Each row was made from one walk, in order. Every step used is in the known rows, and no mark comes twice. Write each row's walk.
In the rows, zero is written as 128.
Known rows:
pelov > tuped > tisa > deva: [181 134 142 104 159 101 130 118 147 173 116 120 117 145 151  79 121  92
  81 194 106 128 163  65 134 129 193 154 139 101 135 148  93 132 113 121
 158 148 112 115 105 178 113 133 140  84 102 122 118 120 115 105 125 138
 137 147 130]
mase > tuped > tisa > deva: [161 114 114  88 174  97 156 125 130 200 132 123 112 181 138  98 115  91
  93 171 114 147 100 101 137 125 186 140 142 130 132 164  78 151 128  89
 173 148 126 136  71 161  89 121 129  93 108 121 102 136  73 111 131 142
 129 103 120]
deva > tisa: [134  97 123  91 151 102 137 121 129 182 120 160 154 158 149  90  88 121
  86 143 111 134 178 150  84 119 120 125 105 168 117 126 134 106 181 107
 144 159 120 157 127 187  93 131 114  93  73 144 137 135  99 121 158 152
 111  72  78]
mase > tisa > tuped: [105  82 125  75 167 119 135 131 129 197 133 166 157 151 140 134  77 136
 135 160 134 125  98 107 124 124 172 127 113 145 140 158  66 143 201 177
 155 164 119 147 101 140 113 168 152 125 131 159 108 184 123 117 187 133
 145  75 126]
davu > tuped > pelov > debunit > mase: [ 90 125 155  70 134 157 138 160 139  86 171 153 183 128 126 103 104 148
  58 110 106 132 109 131 131 126 143  97  70 136  92 110 148 174 156  83
 149 144 185 178 130 143 184 163 152 128 106 132 150 134 135 190 155 131
 115 148  91]
dolov > tuped > panelo: [141 129 107 114 109 110 129 123 173 113 157 146 157 191 148 104 101 167
 119 130 111 150 149  97 122  97 181 115  91 156 148 139 137 149 192 166
 143  87 126 115 178 164  90 108 127 133 106 136 183 158  95 101  98 121
  84 115 131]
debunit > mase > tisa > deva: [125  99  95  51 180  98 154 132 121 149 164 156 159 131 160 124  90  98
 144 109 100 122 117  89 126 157 180 125  97  95 144 165  83 116 151 172
 161 142 125 145  90 146 129 194 165 106 118 128  95 151 123 140 175 162
 167  57  82]
mase > debunit > pelov > tuped > panelo: [159  99 100  50 118 128  94 136 165  39 185 157 153 103 101  77 115 133
 120  99  65 127 158 100 159 111 173 103 130 144 102 119 113 217 125 125
 146 130 127 112 132 164 133  77 197  58 143 130 102 149 159 227 141 138
 110 114 129]
pelov > debunit > mase > tisa > tuped: [ 64  87 145  55 171 145 155 160 125 136 147 182 188 129 113 161  98 133
 174  92 132 101  57  91 128 168 168 117  87 103 104 145  67 141 175 166
 165 147 142 159 105 148 163 209 174 118 136 164 103 184 177 165 207 153
 179  79 103]
deva > tisa > tuped: [116  69 144  85 177 124 136 125 127 225 104 170 162 168 142 121  75 129
 100 156 135 122 122 144  90 132 106 136 106 181 139 145 100 112 195 112
 130 174 133 165 159 201  77 142 126 101  80 163 125 188  96 114 166 161
 118  50  81]
debunit > mase > tisa > tuped > panelo: [100  93  91  76 184 123 151 136 119 107 147 183 177 156 143 154  92 161
 163 133 130 120  97  65 131 134 204 134  92 133 166 171  92 162 188 178
 155 142 139 119 173 157 124 179 181 106 153 153 135 215 131 156 149 125
 142  55 105]
pelov > debunit: [106 127 147 112 128 124 130 148 138 127 140 158 152 137 119  91 120 145
 105 110 112 121 151 115 113 123 163 127  92 150  77 125 138 143 174 129
 149 135 140 164  79 153 149 127 120 113  77 135 162 140 150 146 172 137
 130 142 120]
dolov > tuped > pelov > debunit > mase > tisa: [ 81  80 149  41 100 147 130 170 167  69 206 154 192 137 114 160  81 134
 141  77 126 136  70  99 152 160 157  63  70  80  81  96  99 145 149 141
 168 105 141 143 116 155 170 230 169 132 131 163 118 120 161 138 191 157
 183  85 105]
mase > debunit > pelov > tuped: [129  85 114  32 115 134 108 140 165 115 181 155 159  95 101  93  99  97
 118  98  63 111 149 136 143 125 131  96 136 132  77 106  96 194 126 125
 151 137 115 150  91 150 145  98 182  81 122 133  70 130 166 220 179 157
 129 116 126]
pelov > debunit > tuped: [104 102 135  90 122 144 128 132 154 117 136 149 164 142 117 116 132 111
 113 148 105  97 164 129 123 144 162  99 104 129  96 122 127 153 145 118
 153 123 152 168  82 165 158 126 139 128  90 150 110 120 173 150 140 141
 125 153 124]
tisa > deva: [147 117 109 104 162  99 134 127 132 187 135 134 131 148 157  83  91 125
  79 131  93 125 153 112 113 124 147 149 112 154 133 162 120 126 156 143
 137 138 130 157  81 165 101 119 122 107  76 118 143 155  89 111 150 159
 119 100 100]
dolov > tuped > pelov > debunit: [105  89 162  88  82 144 113 157 182 106 178 132 167 156 110 121  89 155
  80  96 122 137 107 123 145 120 127  86  86 137  76  90 141 152 156 104
 142 108 143 160 119 173 142 156 124 137  85 155 168 123 130 110 143 153
 136 131 131]
verel > tuped > pelov > debunit > mase: [106  97 118  91 136 138 104 151 175  71 158 171 165 120  99 151 118 175
 105 102 112 112 127 108 137 141  84 115  72 113  99  82 148 145 137  89
 139 150 160 160 100 163 217 180 149 114  99 168 180 135 153 171 199 137
 124 156 109]
debunit > pelov > tuped: [122  97 117  71 130 120 117 137 166 119 156 155 155 104 120  97 114 101
 101 132  67 105 212 129 141 120 161 111 123 122  85 121 117 146 146 125
 145 144 111 152 113 148 141 119 153 101 128 145 114 127 138 180 157 134
 125 137 125]
dolov > tuped > debunit: [115  83 121 102  86 141 123 154 172 155 162 129 135 166 144 102 118 135
  91 149 125 137 101 121 136 120 162  98 130 143 133  87 152 127 166 158
 145 100 130 143 123 144 119 147 128 146 109 164 144 149 102 123 141 152
 107 131 121]
davu > tuped: [129 152 130 101 139 124 148 121 138 181 141 141 155 160 151  68  98 137
  65 166  91 153 157 144 103  95 156 126 109 169 133 148 121 156 198 136
 150 147 139 151 110 111 122 104 130 145 100 110 132 150  99 146 142 114
  59 149 119]
tuped > tisa: [144 153 128 125 126  77 154 132 135 172 126 154 124 163 150 101 120 135
  83 208 129 142 180  85 102 115 195 142 109 141 117 127 136 153 174 108
 165 151 121 140  99 155 113 126 122 114  97 148 171 125  98 115 134 114
 111 150 136]
verel > tuped > tisa > deva: [186 148 115 127 159  79 127 106 173 193 119 137 105 162 141 109 119 139
  96 199 113 137 135  57 112 130 125 164 108 114 176 132  86 127 137 106
 145 165 114 111  87 160 110 126 144  99  92 131 160 149  88  85 167 126
  95 149 129]
panelo > tuped: [118 137 144 111 110 107 144 121 135 223 146 164 163 163 141  96  92 164
  81 151 128 163 174 146 118 117 164 128 129 146 104 111 164 134 182 134
 147 114 137 155 107 144 130 106 118 149 108 134 157 120  84 101 101 121
  84 157 146]
debunit > mase: [ 99 107  91  93 145 113 160 143 131 144 146 174 167 137 154 123 108 128
 109 123  97 114 172 119 101 135 164 130  89 137 112 135 155 133 176 152
 150 126 139 172 124 147 146 152 130 133  93 148 149 150 123 162 134 143
 121 117  97]
dolov > tuped: [123 110 124  95  99 116 142 130 173 182 154 141 159 175 146 111  91 130
 110 129 104 139 142 131 108 117 144 112  94 143 121 129 122 126 195 163
 146  96 119 144 140 145  98 125 118 154  94 136 150 149 101  98 128 139
  96 118 130]
mase > tuped: [117  87  97  78 155 127 136 133 139 177 144 150 141 165 126 107 108 119
 103 130 101 137 148 157 129 100 165 119 131 165 101 140 120 154 177 123
 165 138 134 159  80 138 118 109 110 120 109 133 113 152 104 153 160 130
 109 109 122]
debunit > pelov > tuped > tisa: [141 121 132  89 124 101 137 138 158 123 138 149 138 116 124 100 133  99
  94 192  93 117 198  83 137 125 190 110 134  98  89 115 103 154 122  96
 161 160 100 126 125 150 136 128 159  96 137 154 134 106 132 156 139 116
 132 162 140]
tisa > tuped: [102  88 124 104 157 126 144 138 136 205 115 165 156 155 139 122  87 144
 103 157 125 116 125 119 109 112 141 151 118 183 134 154 115 152 201 148
 131 152 136 170 131 160 110 130 127 130  87 157 155 193 104 129 144 139
 110 105 128]
verel > tuped > panelo: [167 131  78 135 150  98  98 107 177 103 132 163 130 160 127  99 128 202
 120 163 104 136 186  79 119  84 143 150  90 157 172 133 133 152 184 143
 131 145 127 103 133 147 140  91 135 105 115 139 195 169 102 126 153  98
  58 154 139]
panelo > tuped > pelov: [121 118 141 103 100 114 128 127 143 182 162 158 161 155 139 110  73 188
  36 157 142 172 171 144 147 100 145 114 126 160  93  82 191 159 163  91
 141 126 151 165 114 167 146 128 120 137 110 148 169  99  72 101  98 129
 108 158 150]

Which walk is each row?
[124  76  88  95 126 118  94 153 184 116 170 151 116 112 111 115 144 156
  91 169  93 110 144 110 147 123 103 103 128 131 133  66 146 138 141 117
 127 172 126 144  81 121 162 134 159 106 141 181 151 151 111 176 209 134
  93 154 113] => verel > tuped > debunit > pelov
[160 148 106 134 135  82 127 116 174 173 117 158 119 167 123 120 129 161
 105 220 126 145 174  75  98 108 139 150 106 121 146 109 113 139 160 106
 155 158 111 116  92 140 141 116 133 123 104 151 180 137  99 104 166 101
  79 179 148] => verel > tuped > tisa
[135  84 132 107 178 121 123 123 124 153 109 165 158 180 146 107  91 160
 100 154 143 128 128 110 104 118 139 141 104 196 168 159 109 135 193 115
 126 169 142 134 202 216  64 120 136  78  94 160 156 203  87 118 130 139
 106  52  87] => deva > tisa > tuped > panelo
[125 110 153  75 174 121 171 161 124 146 147 139 145 159 118 127 130  88
 135 104 109 124  58  96 137 171 186 126 115  92  99 152  79 146  98  81
 185 139 149 149  78 166 138 153 150  79 107 127 106 138 125 159 160 156
 167 105  95] => pelov > debunit > mase > tuped > tisa > deva
[166 148 124 121 153  74 153 123 133 185 124 132 117 164 160  94 112 114
  68 192 116 134 145  75 113 128 181 155 117 131 142 157 110 135 139 111
 153 153 122 132  86 168  90 125 130  96  86 124 153 135  85  90 128 142
 127 119 117] => tuped > tisa > deva
[139 168 172 128 105  89 166 118 134 233 132 159 148 181 141 103 105 164
  76 208 158 178 161 101 112 122 193 136 134 124 107  97 147 143 167 100
 164 126 129 131 106 152 123 106 124 140 121 133 171 100  72  82  93 109
  96 182 165] => panelo > tuped > tisa
[110  41 138  90 165 152 115 155 124 201 106 150 135 159 146 112  97 133
  75 175 147 113  78 136 120 127 116 126 145 182 145 103 125 114 164 104
 128 183 147 165 147 190  89 160 129  88  98 191 123 189 101 133 174 172
 122  66  74] => deva > tisa > tuped > debunit
[ 95 127 144  40 140 150 137 151 133  71 186 156 185 122 125 119  94 139
  96 120 115 151  83 116 148 133 170  77  71 104  99 110 100 173 154 109
 168 162 166 149 101 121 189 204 178 117 144 135 107 125 155 187 201 131
 144 116  99] => davu > tuped > pelov > debunit > mase > tisa
[ 99  77  98  92 118 118 120 171 150 108 174 151 124 114 134  95 136 125
  66 156  93 112 151 121 146 122 159  96 139 155  97  90 169 153 146 114
 137 157 133 161  86 137 143 136 150 108 132 175 143 146 105 183 177 144
 127 127 105] => tuped > debunit > pelov
[105 127 181  98  97 130 118 148 146 149 166 157 165 145 112 108  90 197
  49 124 148 160 133 137 152 119 141 105 119 140  57  72 178 157 148  76
 142 127 167 168  96 174 173 129 126 123 104 148 178  86 109 117 120 135
 123 171 150] => panelo > tuped > pelov > debunit
[ 89  74 153  62 152 143 110 158 138 114 153 161 164 128 108 150  83 163
 111 129 149 127  62  99 167 123 148 100 105 140  96 119  80 171 169 108
 148 177 146 155  78 168 155 196 155  95 123 179 125 162 148 134 207 148
 184  90 130] => mase > tisa > tuped > pelov > debunit
[118 136 159  89 122 146 118 146 153 109 159 136 158 136 121  74  98 162
  35 139 114 155 122 141 138  90 142  99 100 163  92 107 139 184 163  78
 144 154 168 159  88 139 155 129 135 122 103 125 156 123 124 158 166 124
 100 160 119] => davu > tuped > pelov > debunit
[123 112 110  48 173 143 136 147 122 144 171 126 144 131 168  88 110 103
  95 154 103 139  55 101 150 147 196 108 130  98 183 128  86 134 133 165
 163 159 152 129  83 103 143 197 189 115 161 125  70 164 113 169 187 155
 129  90  64] => davu > tuped > debunit > mase > tisa > deva
[118  82 124  90  92 128 122 136 179 139 173 134 163 173 139 123  80 146
  63 131 116 147 140 127 137 105 126  98  95 157 109 104 155 153 175 123
 137 109 129 158 146 168 115 147 115 152  92 157 164 135  91  96 124 150
 117 112 128] => dolov > tuped > pelov
[155 134 157 104 141 113 140 126 154 147 119 120 137 157 129 110 141  87
  96 190 119 106 126  71 130 166 183 119 124  96 130 137  94 146  94  79
 163 137 143 142  74 185 125 134 158 105  84 135 110 115 143 108 125 151
 149 145 122] => pelov > debunit > tuped > tisa > deva
[101 114 147  81 150 130 174 166 124 125 147 151 157 154 104 135 141 107
 141 125 124 129  91 101 127 157 197 108 109  97  74 124 102 163 129  81
 189 137 148 151  92 152 164 155 144 101 125 148 116 131 145 175 159 128
 148 135 114] => pelov > debunit > mase > tuped > tisa
[106  94 108  57 146 132 106 147 170  59 173 173 165 111  97 161 105 170
 144 108 118 126 104  87 151 152 120  90  73  77 109  84 104 146 143 110
 156 163 146 134  78 141 220 215 175 102 137 167 138 121 169 161 238 126
 156 130 113] => verel > tuped > pelov > debunit > mase > tisa
[161 137 132 110 130 107 133 128 149 157 109 139 129 146 138  91 129 115
  89 202 119 133 194  75 122 107 206 135 136 109 112 119 114 142 139 123
 165 146 110 123 118 159 134 129 131 103 116 142 137 115 134 117 130 112
 120 178 149] => pelov > tuped > tisa
[111  88 118  47 166 128 128 161 134  77 185 150 171 111 129 136  95 123
 112  81 113 119  79  85 162 167 160 101  83  89 100 131 103 143 113 109
 154 153 154 158  69 171 172 216 169  85 116 149 115 122 149 150 197 171
 208  66  81] => tuped > pelov > debunit > mase > tisa > deva
[101 120 117  85 132 157 148 161 130 137 154 145 151 142 155  89 130 124
  66 163 104 132 109 124 123 117 176 110 121 145 146 102 151 154 154 138
 150 145 165 158 136 109 161 151 150 136 136 142 121 162 115 190 149 135
  82 148  86] => davu > tuped > debunit > mase
[ 84 117 132  93 137 129 151 163 129 102 149 173 177 126 121 120 120 136
 125  83 108 103 146 111 110 150 163 123  77 121  77 126 143 141 160 133
 154 123 152 172 102 156 168 155 138 120  90 143 153 141 161 177 174 148
 139 132  90] => pelov > debunit > mase
[ 97  96 143  92  96 121 132 155 150 172 184 156 146 127 127  95 116 163
  58 156 123 142 135 140 161 133 163  92 162 131  94  56 179 143 136  94
 138 137 144 163 100 128 146 116 152 125 155 169 143 110  79 157 133 141
 108 158 129] => panelo > tuped > debunit > pelov
[177 109 136  41 130 109 120 135 159 136 169 132 132 109 116  88  99  71
  98 138  79 122 105  83 150 150 156 115 153 100 103 126  66 192  78  83
 161 155 114 123  89 173 113 111 203  52 124 125  62 120 134 181 159 170
 151 112 114] => mase > debunit > pelov > tuped > tisa > deva
[107  77 108  79 136 159 113 166 145 108 133 149 147 109 135 101 144 108
  94 137  99  92 151 107 149 135 186 117 138 105 117  88 164 121 124 154
 153 132 145 150 128 151 180 169 142 100 134 167 112 142 160 191 148 150
 134 158 103] => pelov > tuped > debunit > mase
[ 81  80 154  74  95 152 138 170 168  87 189 150 191 145 115 147  94 138
 108  77 122 126 102 115 137 153 128  84  69 110  74  92 146 148 144 115
 148  96 154 166 151 175 169 187 142 145  97 161 166 127 142 142 151 161
 150 115 105] => dolov > tuped > pelov > debunit > mase
[123  74  90  83 117 132 115 124 166 123 138 140 154 149 143 134 110 122
  42 190 110 111 196 129 142 111 146  93 122 157 118 105 166 169 148  91
 136 137 156 173 116 177 144 146 135 134  98 166 134 120 115 135 105 139
 121 126 131] => debunit > tuped > pelov
[127 109 103 121 162 122 138 133 132 135 120 166 155 169 145 108 110 183
 107 156 131 124 129  87 130  94 169 153 108 192 159 168 125 172 199 147
 128 142 142 135 166 177 100 110 133 105 105 151 184 215  97 126 115 119
  98  93 129] => tisa > tuped > panelo
[141 112  99  89 139 116 108 133 160  49 158 159 153 113 122  79 131 133
 105 141  70 116 216  87 156 102 192 113 110 132 109 139 129 171 141 132
 137 140 117 116 162 162 131  97 165  77 150 133 145 146 135 191 126 109
 112 135 130] => debunit > pelov > tuped > panelo
[104  69 119  94 147 133 121 144 146 164 129 156 153 156 135 141  80 161
  51 161 137 118 119 122 137 104 118 125 117 191 123 130 142 173 184 105
 125 161 150 174 127 186 124 152 122 119  95 175 165 179  93 120 143 144
 124 103 123] => tisa > tuped > pelov
[149 121  81 114 133 120 120 108 159  92 128 141 154 167 147  99 133 140
 101 184  95 112 211  93 130 107 201 114 117 159 156 140 151 174 157 129
 145 119 148 128 145 166 124 108 142 119 110 147 147 158 123 141  87 115
  86 131 134] => debunit > tuped > panelo
